Each row comes from the steps of one path. Every step used is in the known rows, and no mark comes twice. Write the path behind each row, first mark first.
In the rows, zero is written as 128.
Known rows
melo zazi movak nadu: [153 103 127 121 150 125 126 169 123 133 105 131 124 142 130 128 127 150
 126 102 124 158 118 128 140 124 135 123 130 104 145 132 115  91 129 145
 149 142 135 160 128 120 115 124 138 153 160  98 122 122 138  93 128 113
 132 133 135 120]
kisu melo nadu movak: [135 142 117  99  94 127 138 213 109 156 134 150 148 154 133 118  60 114
 123 176 113 127 121 121 140 138 144 112 125 132 157 119 151 120 138 108
 165 108 131 123 119 147 135 125 142 136 162 145 137 167 121 178 113 125
 137 104 145 134]
kisu melo: [120 122 128 114 114 113 133 147  99 133 125 116 142 153 129 124  87 142
 118 159 138 128 121 125 136 141 138 117 137 133 146 131 139 138 130 162
 146 116 106 153 119 134 117 122 152 134 122 119 142 133 126 120 128 142
 134 115 120 137]
zazi movak kupe: [116 126 131 119 132 140 137 136 151 124 139 122 119  95 141 150 143 127
 122  96 157 142 133 145 120 121 106 136 124 120 118 140 121 136 146 137
 119 129 150 128 123 123 118 141 122 139 107 122 154 118 161 114 137 118
 105 135 138 134]
movak nadu biki: [127 129 147 128 113  94 154  93 130 138 118 137 118 164 128 126 133 146
 132 124  73 116 123 117 133 124 116 123 122 143 130 114 117  98 118 114
 108 139 134  90 119 120 102 131 138 125 150 134 142 104 123 131 122 135
 123 103 112 137]
biki nadu melo zazi movak gitug: [143 128 122 117 142 121 112 125 118 147 177 143 131 101 141 135 142  88
 124 129  53 146 141 118 134 116 139 132 129 107 137 132 137  39 102 119
 154 134 138 161 140 118 124 116 162 125 171 133 108 147 149 140  90 112
 138 180 143 122]
sotu bure zazi: [141 133 117 135 140 116 114  98 109 122 134 114 112 160 116 137 120 123
 136 136 118 120 128 122 136 151 144 122 157 135 125 123 124 115 131 120
 114 137 138 135 136 132 115 129 126 130 154 115 127 104 109 138 129 109
 101  98  86  94]
futil doba rolazik: [137 160 135 125 148 113 136 118 131  37  98 118 115 109 127 119  99 119
 111 140 213 116 118 125  98 144 136 137 152 146 117 124 135 150 134 187
  81 127  91 130 126 117 154  74 132 111  73 133 134 107 123  82 127 121
 122  56 156 186]
tizes movak: [124 134 137 141 147 129 127 107 120 116 118 109 119 135 122 127 158 136
 118 116 128 122 123 144 144 142 115 121 129 149 133 134 111 169 126 143
 107 130 110 124 130 144 122 139 103 103 101 112 121 114 128 122 144 149
 120 123 110 123]
fovu movak: [124 136 121 148 154 138 129 101 122 120 120 112 117 136 121 126 140 140
 130 128 131 127 123 129 138 140 119 117 132 149 131 139 127 164 136 146
 112 127 112 137 133 139 129 134 105 113 100 116 108 105 129 119 151 156
 129 131 113 120]
fovu movak nadu melo: [114 139 141 145 119 125 129  86  92 145 110 132 119  98 123 132 172 147
 148 124  89 119 125 105 138 125 116 119 112 140 124 118 114 122 127  89
 121 133 124 144 127 122 103 126 134 112 140 112 110  97 128 121 135 173
 134 124  91 127]
kupe melo nadu: [140 128 115 136  94 121 114 172 135 148 114 145 155 161 120 119  95 146
 115 152 142 126 128 141 143 130 143 118 123 135 137 130 138 102 152 135
 141 120 112 126 126 124 120 135 164 141 151 136 116 152 123 164 138 130
 150 107 122 122]
movak tizes: [126 135 139 128 137 114 124  81 130 115 125 109 118 140 127 129 148 136
 134 129 125 118 133 131 113 132 119 135 129 139 127 127 133 168 131 148
 106 130 129 126 121 120 140 138  98 133  99 139 129 123 126 117 135 130
 120 130 139 124]
bure zazi movak: [122 133 120 121 161 129 129 141 108 121 138 119 112 147 139 137 114 110
 113 105 132 154 133 135 140 141 140 123 145 116 133 140 130 106 131 165
 131 123 150 156 146 134 122 144 135 133 138  96 126 134 149 122 133 100
  85 118 109 118]
movak kupe melo kisu: [106  89 129 146  60 123 112 154 159 161 130 131 166 124 109 155 112 139
 128 147 152 124 136 129 122 115 140 130 107 110 106 135 126 129 129 120
 156 132 100 150 135 105 119 117 172 148 126 127 155 148 138 121 143 144
 145 114 106 115]
fovu movak zazi: [129 137 135 153 188 148 129  90 135 120 121 113 113 160 115 128 167 150
 144 112 152 124 134 131 141 131 107 115 133 141 129 129 109 164 131 164
 110 125 116 119 128 124 121 142 102 123 109 133 111  94  94 121 157 168
 128 158  94 117]
rolazik doba: [118 145 131 123 152 113 126 121 110  78 117 115 112 123 134 124 107 129
 117 138 181 112 125 128 121 141 124 140 138 146 120 125 136 150 127 171
  97 119  98 136 116 121 137 106 133 117  93 128 134 103 130 108 126 122
 120  85 136 159]
rolazik doba futil: [118 151 147 130 154 116 133 114 120  38 101 119 103 110 128 119  97 121
 115 142 222 111 120 130 102 141 150 147 144 146 116 123 134 149 125 183
  83 112  82 136 116 118 152  73 138 113  70 134 136  99 132  88 126 118
 120  60 155 175]
fovu movak nadu: [126 130 135 154 141 129 128  97 124 129  95 120 112 135 116 129 167 167
 144 111 116 119 118 120 142 129 114 117 118 141 135 131 111 160 139 107
 112 132 127 130 127 123 109 137  97 125 118 108 117  89 127 105 150 171
 127 131 105 114]
tizes movak fovu: [126 132 147 151 160 157 123  74 141 118 115 110 116 135 120 120 193 134
 138 111 124 113 116 144 133 136 114 131 123 142 130 149 101 200 128 119
 105 126 125 115 125 136 139 143  66 112  89 117 133 121 129 121 151 157
 119 155 119 115]
rolazik doba zazi movak: [127 128 104 101 162 133 138 147  98  55 117 122 102  98 138 119 107 144
 101 117 229 130 122 128 103 126 116 149 145 121 122 124 134 135 123 171
 125 109 105 136 119 132 150  99 136 117  91 125 130 108 107  92 123 112
 119 109 171 186]
biki nadu melo kisu: [104 126 119 126  92 101 118 118  83 155 159 140 146  90 126 149  92  90
 115 170  43 123 144 107 127 131 149 144 129 132 113 113 150  44 105 128
 142 111 104 160 147 113 123 103 203 108 160 138 124 148 131 147  81 122
 127 123 116 126]
movak gitug: [125 138 132 130 153 118 125  86 143 114 147 110 121 144 126 131 144 140
 130 129 124 117 124 132 129 132 117 128 138 141 136 137 135 172 128 137
 105 135 131 130 120 117 113 136  98 133 101 135 135 113 137 120 131 129
 121 142 139 124]
tizes movak kupe: [124 133 149 148 116 138 119  92 153 126 127 114 120 102 116 149 181 134
 132 108 135 118 129 142 135 129  96 124 110 143 119 141  98 182 125 117
 108 140 117 113 122 126 117 143  96 113  88 120 151 106 142 120 153 162
 117 129 105 118]
fovu movak kesu: [125 136 130 152 148 148 122  73 146 118 119 104 114 134 120 101 179 143
 149 118 121 119 116 130 126 132 109 116 136 141 129 145 125 185 136 118
 112 129 127 136 128 125 134 143  80 122  90 108 101 118 124 124 161 165
 128 160 125 112]
kupe movak nadu: [127 113 138 145 120 107 134  79 131 139  87 129 128 153 133 121 124 164
 132 103 122 129 110 123 144 112 128 124 110 131 148 113 128 152 139 106
 116 137 134 130 123 142  97 139 115 140 116 120 121  87 123 110 140 119
 129 113 117 128]
sotu bure nadu: [139 153 119 133 131 114 120  95 108 127 128 123 114 130 116 134 122 126
 137 131 114 117 130 121 136 152 142 125 153 136 124 122 125 118 136  96
 107 130 134 102 129 133 105 134 122  97 163 113 134 107 114 115  99 109
 112 130 111  95]
biki nadu melo zazi movak: [143 128 114 111 132 120 118 151  88 149 159 148 134  89 143 135 108  84
 110 133  62 158 144 115 137 127 144 133 133 113 130 124 144   9 102 149
 155 127 123 162 143 127 128 114 194 117 177 124 104 147 141 137  86 102
 139 145 132 130]
gitug movak fovu: [122 125 138 142 166 159 123  89 147 112 112 105 120 129 122 118 143 127
 134 124 123 112 118 142 123 137 123 138 127 139 120 153 108 203 133 133
 107 131 140 113 130 137 150 140  74 125  90 129 135 130 124 117 148 150
 132 170 125 105]
biki nadu: [125 145 121 127 137 105 120 103 110 127 143 126 120 120 127 136 110 115
 112 137  80 120 137 118 138 136 120 138 136 151 127 124 149 102 120 154
 100 116 123 110 136 118 113 132 140 111 122 140 131 114 128 132  98 115
 118 126 131 126]
sotu movak kupe melo zazi: [166 103 105 144  88 138  98 152 158 158 131 131 153 119 103 146 159 136
 156 144 139 125 133 127 135 105 126 112 108 110 120 126 103 150 116  97
 155 163 113 116 137 123 126 122 145 131 135 133 134 141 109 131 150 148
 175 120  97  95]
tizes movak kupe melo nadu biki: [138 131 146 159  48 135 128 138 188 169 128 161 152 155 115 133 164 130
 132 132  99 114 129 149 142 115 118 109  87 135 126 139  88  95 133  69
 146 139 113  76 123 132 126 144 149 119 151 142 139 151 134 190 160 170
 152 129  98 113]
kupe melo: [122 114 124 137 110 113 123 143 124 135 120 121 145 149 121 122 109 151
 116 137 154 125 131 129 139 129 137 123 128 137 123 124 141 129 134 156
 126 130 110 126 130 127 114 128 148 130 119 128 123 128 122 125 136 131
 144 107 108 132]
gitug movak: [122 126 128 137 149 129 126 122 126 111 116 108 121 129 123 123 104 132
 113 131 125 121 122 141 135 142 125 128 134 148 123 139 122 170 134 156
 112 135 125 120 132 146 135 135 110 117  99 124 121 120 124 120 142 142
 131 136 118 112]
zazi movak tizes: [117 125 136 120 152 133 135 119 136 113 127 116 116 129 145 129 159 129
 127 102 143 139 131 148 110 126 124 138 132 120 131 135 126 148 149 143
 119 124 155 134 123 132 145 141  97 139 107 124 124 134 145 113 140 116
 107 154 155 131]
bure sotu: [122 162 125 131 140 115 129 117 104 122 136 113 114 141 121 121 128 120
 128 134 113 123 133 122 141 144 132 124 143 141 129 131 140 137 117 152
 106 113 117 101 131 122 120 141 118 125 139 113 135 119 138 108 122 107
 133 123 155 134]
futil doba: [124 146 131 124 149 111 130 122 117  73 109 114 119 123 135 127 102 131
 118 141 175 115 124 128 119 137 123 130 143 146 120 125 140 149 129 175
  97 130 107 132 121 121 139 108 126 120  96 129 134 106 126 102 126 121
 119  77 134 159]
doba zazi movak kesu: [138 115 108 106 148 144 137 112 126  92 128 114 111 108 129 101 149 154
 116 107 175 136 117 126 104 115 107 136 153 113 131 130 136 153 125 143
 132 120 139 132 125 129 136 133 108 132  97 116 120 128 100 109 133 121
 117 161 172 153]
tizes movak kupe melo: [117 114 150 160  83 137 113 121 162 145 119 122 144 116 113 143 181 149
 134 109 156 117 132 142 139 119 110 119  96 131 113 139  98 167 129 102
 129 145 110 107 127 126 112 142 117 118 100 120 145 119 136 125 162 173
 141 129  88 118]
gitug movak kesu: [124 126 140 143 143 140 121  93 149 108 115 100 120 127 120 101 143 135
 131 122 119 114 115 142 121 133 118 125 136 140 121 144 120 192 136 126
 109 137 138 119 129 133 140 143  85 128  90 119 116 127 119 121 150 150
 131 166 129 104]
fovu movak kupe melo nadu: [136 131 122 166  75 153 106 147 174 160 114 148 151 129 111 138 150 149
 141 135 148 120 131 137 139 118 121 108  96 130 127 150 112 135 158  86
 150 130 116 122 129 119 125 146 137 140 130 131 123 137 136 162 173 178
 157 139 110 103]

Which path is each row?
[118 123 136 122 148 124 142 147 119 125 103 125 116 125 141 132 145 157
 125  91 134 141 122 137 134 122 120 134 128 119 135 126 119 118 150 124
 118 128 156 128 123 124 104 135 121 140 135 105 137 109 144 100 128 119
 106 128 133 133] -> zazi movak nadu
[143 114 115 108 139 126 132 161  96 139 144 133 133 106 142 131 107 103
 114 132 115 163 128 124 133 130 144 126 137 111 134 126 135  53 109 168
 161 134 115 182 133 133 133 115 182 131 164 114 103 148 141 126 115 106
 143 125 127 138] -> nadu melo zazi movak
[151 107 123 119 135 140 118 158 154 134 139 129 129 112 131 149 127 120
 126 107 149 160 132 135 125 122 121 125 125 103 128 146 118 109 123 158
 149 147 127 157 129 119 131 128 143 153 129 115 140 132 154 107 137 112
 132 139 140 120] -> melo zazi movak kupe
[127 116 132 143 149 145 131  51 153 131 111 121 127 154 136 109 132 132
 136 111 134 127 109 133 128 118 131 132 119 133 144 136 131 188 133 124
 115 129 135 132 128 148 135 143  84 136  86 134 119 112 123 121 147 113
 132 142 135 125] -> kupe movak fovu
[109  89 118 141  88 113 119 169 127 148 121 125 164 155 114 134  88 140
 116 156 143 130 128 132 132 129 163 128 127 117 118 129 140 114 132 148
 157 124  94 162 141 121 126 111 175 140 137 119 124 155 126 123 136 131
 146 111 108 121] -> kupe melo kisu
[ 94 103 134 120 103 117 141 161  92 153 119 142 142  95 141 145 127 129
 126 124  96 144 126 126 124 117 151 140 118  98 122 115 120  63 134  96
 159 119 137 178 134 119 111 109 184 137 175 101 128 144 151 117 114 124
 115 125 117 133] -> zazi movak nadu melo kisu
[140 159 122 116 135 131 133 150 156 137 156 143 128 146 129 124 116 115
 137 147  99 115 122 128 132 130 121 122 127 138 149 127 146 156 134  81
 126 125 154 103 121 131 131 141  86 134 140 161 129 145 133 178 114 112
 122 134 164 123] -> melo nadu movak gitug
[126 116 138 143 123 117 127  49 146 128 110 117 127 158 136 118 136 136
 135 113 131 128 121 138 119 116 130 130 114 132 144 124 137 181 133 129
 114 136 132 134 124 150 142 144  90 141  85 139 106 111 124 119 149 114
 129 136 141 127] -> kupe movak tizes
[121 152 130 118 151 141 134 106 131 143 156 138 117 110 132 126 130  89
 139 131  66 108 134 105 123 129 114 144 125 142 122 121 151 145 104  95
 101 114 161  75 133 127 141 135  79 111 122 165 145 129 124 149  85 111
 116 147 149 126] -> biki nadu movak fovu
[139 140 132 129 128 136 131 196 150 157 131 158 152 176 119 119 105 137
 139 140 151 121 141 129 146 116 130 115 117 129 132 105 136 113 134 119
 144 120 137  77 121 125 125 139 137 145 168 175 121 150  85 185 125 129
 145 123 112 126] -> kupe melo nadu movak zazi
[133 140 126 106 112 155 136 182 130 159 132 151 145 155 132 107  95 113
 143 168 112 117 117 122 130 133 141 123 122 125 155 133 138 153 136  82
 163 103 143 116 114 139 151 130 106 146 152 150 150 176 122 177 119 134
 135 136 154 122] -> kisu melo nadu movak fovu
[125 143 137 116 176 129 151 137 130 125 143 128 117 149 126 130 119 122
 138 124 141 122 139 117 136 127 106 124 135 142 124  99 136 156 109 151
 106 126 142  83 122 128 120 135 100 125 127 167 136 112  90 140 112 120
 119 122 115 137] -> nadu movak zazi
[147  85 121 132 148 159 116 169 154 148 120 131 150 158 126 111 138 134
 131 114 160 153 124 138 131 119 152 126 125  93 135 150 119 113 127 150
 169 135 126 156 134 126 148 126 127 159 141 114 116 162 136 115 146 122
 158 163 133 115] -> kupe melo zazi movak fovu
[142 112 126 115 159 155 125 128 116 141 143 135 133 109 141 122 144  99
 135 124 114 155 125 124 121 123 141 134 132 104 133 139 123  87 112 144
 158 131 129 175 131 127 146 117 144 140 155 121 115 155 143 126 121 114
 142 157 134 129] -> nadu melo zazi movak fovu
[123 157 131 115 143 118 130 111 141 134 177 134 117 118 133 134 128  97
 136 135  59 108 140 110 131 124 113 136 126 143 131 117 156 139 103  86
 102 126 158  81 132 125 121 137  85 111 124 167 140 121 131 151  84 110
 115 152 152 128] -> biki nadu movak gitug
[138 126 116 106 153 140 135 121 130  50 108 115 110  96 137  95 142 148
 121 110 215 127 113 126  90 113 107 140 157 112 122 129 136 160 125 145
 127 122 132 136 120 121 157 109 108 128  82 117 124 120 102  90 131 122
 116 130 180 176] -> futil doba zazi movak kesu
[134 160 116 118 129 121 135 131 108 137 144 133 110 122 120 131 109 102
 145 134 100 114 132 108 132 149 140 125 145 135 124 106 137 129 122  61
 109 129 153  75 132 147 118 131  98  90 172 132 138 114 112 135  83  97
 111 117 118 104] -> sotu bure nadu movak
[118 155 125 121 112 104 122  91  82 141 158 136 126  83 135 140 113  98
 116 148  53 120 145 105 133 131 123 137 129 150 116 109 150  61 107 137
 113 117 120 127 134 121 110 121 176  97 145 146 122 123 130 149  81 123
 126 119 115 141] -> biki nadu melo
[121 142 138 114 134 122 141 113 130 129 141 122 119 130 131 126 133 111
 143 133 115 116 135 118 112 130 116 134 124 140 124 109 146 182 116 112
 108 132 150  99 123 136 152 135  72 128 108 156 133 129 123 136 115 116
 117 118 150 134] -> nadu movak tizes
[131 124 114 127 156 131 128 136 114 119 136 121 110 152 134 136 130 115
 128 106 132 142 128 141 136 144 147 124 155 115 129 127 118  93 147 116
 128 132 165 143 142 142 122 133 125 135 163  99 121 115 128 136 133  96
  87 120 102  98] -> sotu bure zazi movak
[137 137 126 129  85 139 124 178 160 156 131 149 153 149 124  91 118 127
 143 145 122 117 124 128 129 116 133 115 120 128 135 120 151 136 140  72
 144 126 147  97 123 130 137 141 113 145 147 149 112 169 115 186 130 125
 146 126 144 121] -> kupe melo nadu movak kesu
[113 107 133 132  96 142 130 165 161 144 129 129 144 107 138 144 141 141
 121  99 180 142 138 146 125 111 119 128 111 109 112 138 121 122 149 124
 139 134 141 122 126 122 115 140 145 144 118 123 147 132 155 118 147 131
 130 133 121 134] -> zazi movak kupe melo
[121 126 140 141 119 141 119 106 158 121 122 113 123  96 118 146 128 130
 126 120 135 116 131 139 123 129 105 131 115 140 110 146 108 185 134 128
 110 143 133 111 129 126 131 140 107 127  87 134 153 112 136 116 148 154
 129 144 116 107] -> gitug movak kupe
[101  79 126 136  76 141 124 191 163 158 129 136 161 114 128 154 121 133
 121 118 168 147 136 148 119 111 147 135 107  90 109 141 119 105 146 116
 170 128 124 157 137 114 124 121 170 153 135 112 147 159 159 116 148 128
 132 138 121 122] -> zazi movak kupe melo kisu
[122 155 136 116 125 114 127 104 124 139 156 134 117 114 132 133 132  94
 138 134  62 109 147 109 115 125 115 141 119 143 122 107 155 138 108  96
 104 122 156  79 130 128 147 137  86 113 121 169 134 131 123 148  87 112
 113 140 155 129] -> biki nadu movak tizes
[137 113  96 100 154 133 142 139 102  92 127 119 111 111 130 125 112 150
 100 115 182 142 123 127 116 125 115 139 146 120 132 125 139 133 124 172
 136 116 123 134 127 139 132 123 134 123 105 122 126 120 106 105 125 108
 120 133 163 160] -> doba zazi movak
[110 130 140 115 125 117 145 135  92 138 118 137 124  88 149 136 147 136
 129 104 107 142 128 123 130 119 124 135 120 118 126 113 121  79 136 106
 128 125 152 144 123 125  98 126 158 127 160 111 128 117 147 117 114 126
 113 121 115 147] -> zazi movak nadu melo
[156 132 110 118 128 128 118 144  87 150 145 143 126 104 134 136 121  94
 138 127  96 154 134 114 136 141 165 121 148 100 128 124 118  27 116  95
 160 137 133 156 139 139 119 114 175 104 219  98 107 140 129 124  88  98
 135 147 111 102] -> sotu bure nadu melo zazi movak
[130 110 117 118  99 142 127 162 148  82 108 135 135  80 130 137 127 157
 115 111 252 127 133 125  96  98 108 139 119 101 103 125 122 138 127 134
 145 131 117 121 125 115 143 102 148 133  92 132 153 116 114  91 140 137
 140 107 148 181] -> futil doba zazi movak kupe melo
[143 112 131 114 134 126 123 128 109 138 142 133 132 109 141 130 147 103
 132 125 109 156 137 125 116 122 142 131 127 105 131 126 128  80 111 145
 160 138 127 180 130 127 156 119 151 142 155 123 103 156 140 123 124 115
 139 149 141 128] -> nadu melo zazi movak tizes
[150  82 133 131  98 112 143 184 147 166 112 157 149 187 131 115 127 148
 129 111 102 152 125 127 143 108 149 114 112  96 138 124 108  34 119 119
 170 152 130 122 131 128 116 118 177 153 193 113 118 143 130 124 135 127
 161 128 108 129] -> kupe melo zazi movak nadu biki
[134 142 134 104  88 127 132 179 123 157 133 148 147 159 132 116  96 115
 143 168 108 116 127 124 121 130 143 119 116 125 155 120 141 147 138  85
 164 114 142 122 113 140 157 133 111 148 152 152 137 175 122 176 121 135
 135 129 158 125] -> kisu melo nadu movak tizes
[144 148 121 125 109 109 145 130 140 140 138 152 128 177 130 118  92 115
 115 157  78 122 122 135 135 136 129 120 132 148 143 129 132  72 134 135
 125 124 120  98 123 132 131 135 161 125 162 150 123 146 124 185 126 118
 132 105 136 130] -> melo nadu biki
[102 114 121 122  99 109 130 127  88 145 146 127 145 103 126 141  92 108
 118 168  96 130 131 116 123 134 151 136 133 128 114 117 142  88 114 144
 145 117  95 181 136 121 126 106 193 122 147 126 123 149 131 139 112 125
 129 102 111 133] -> nadu melo kisu
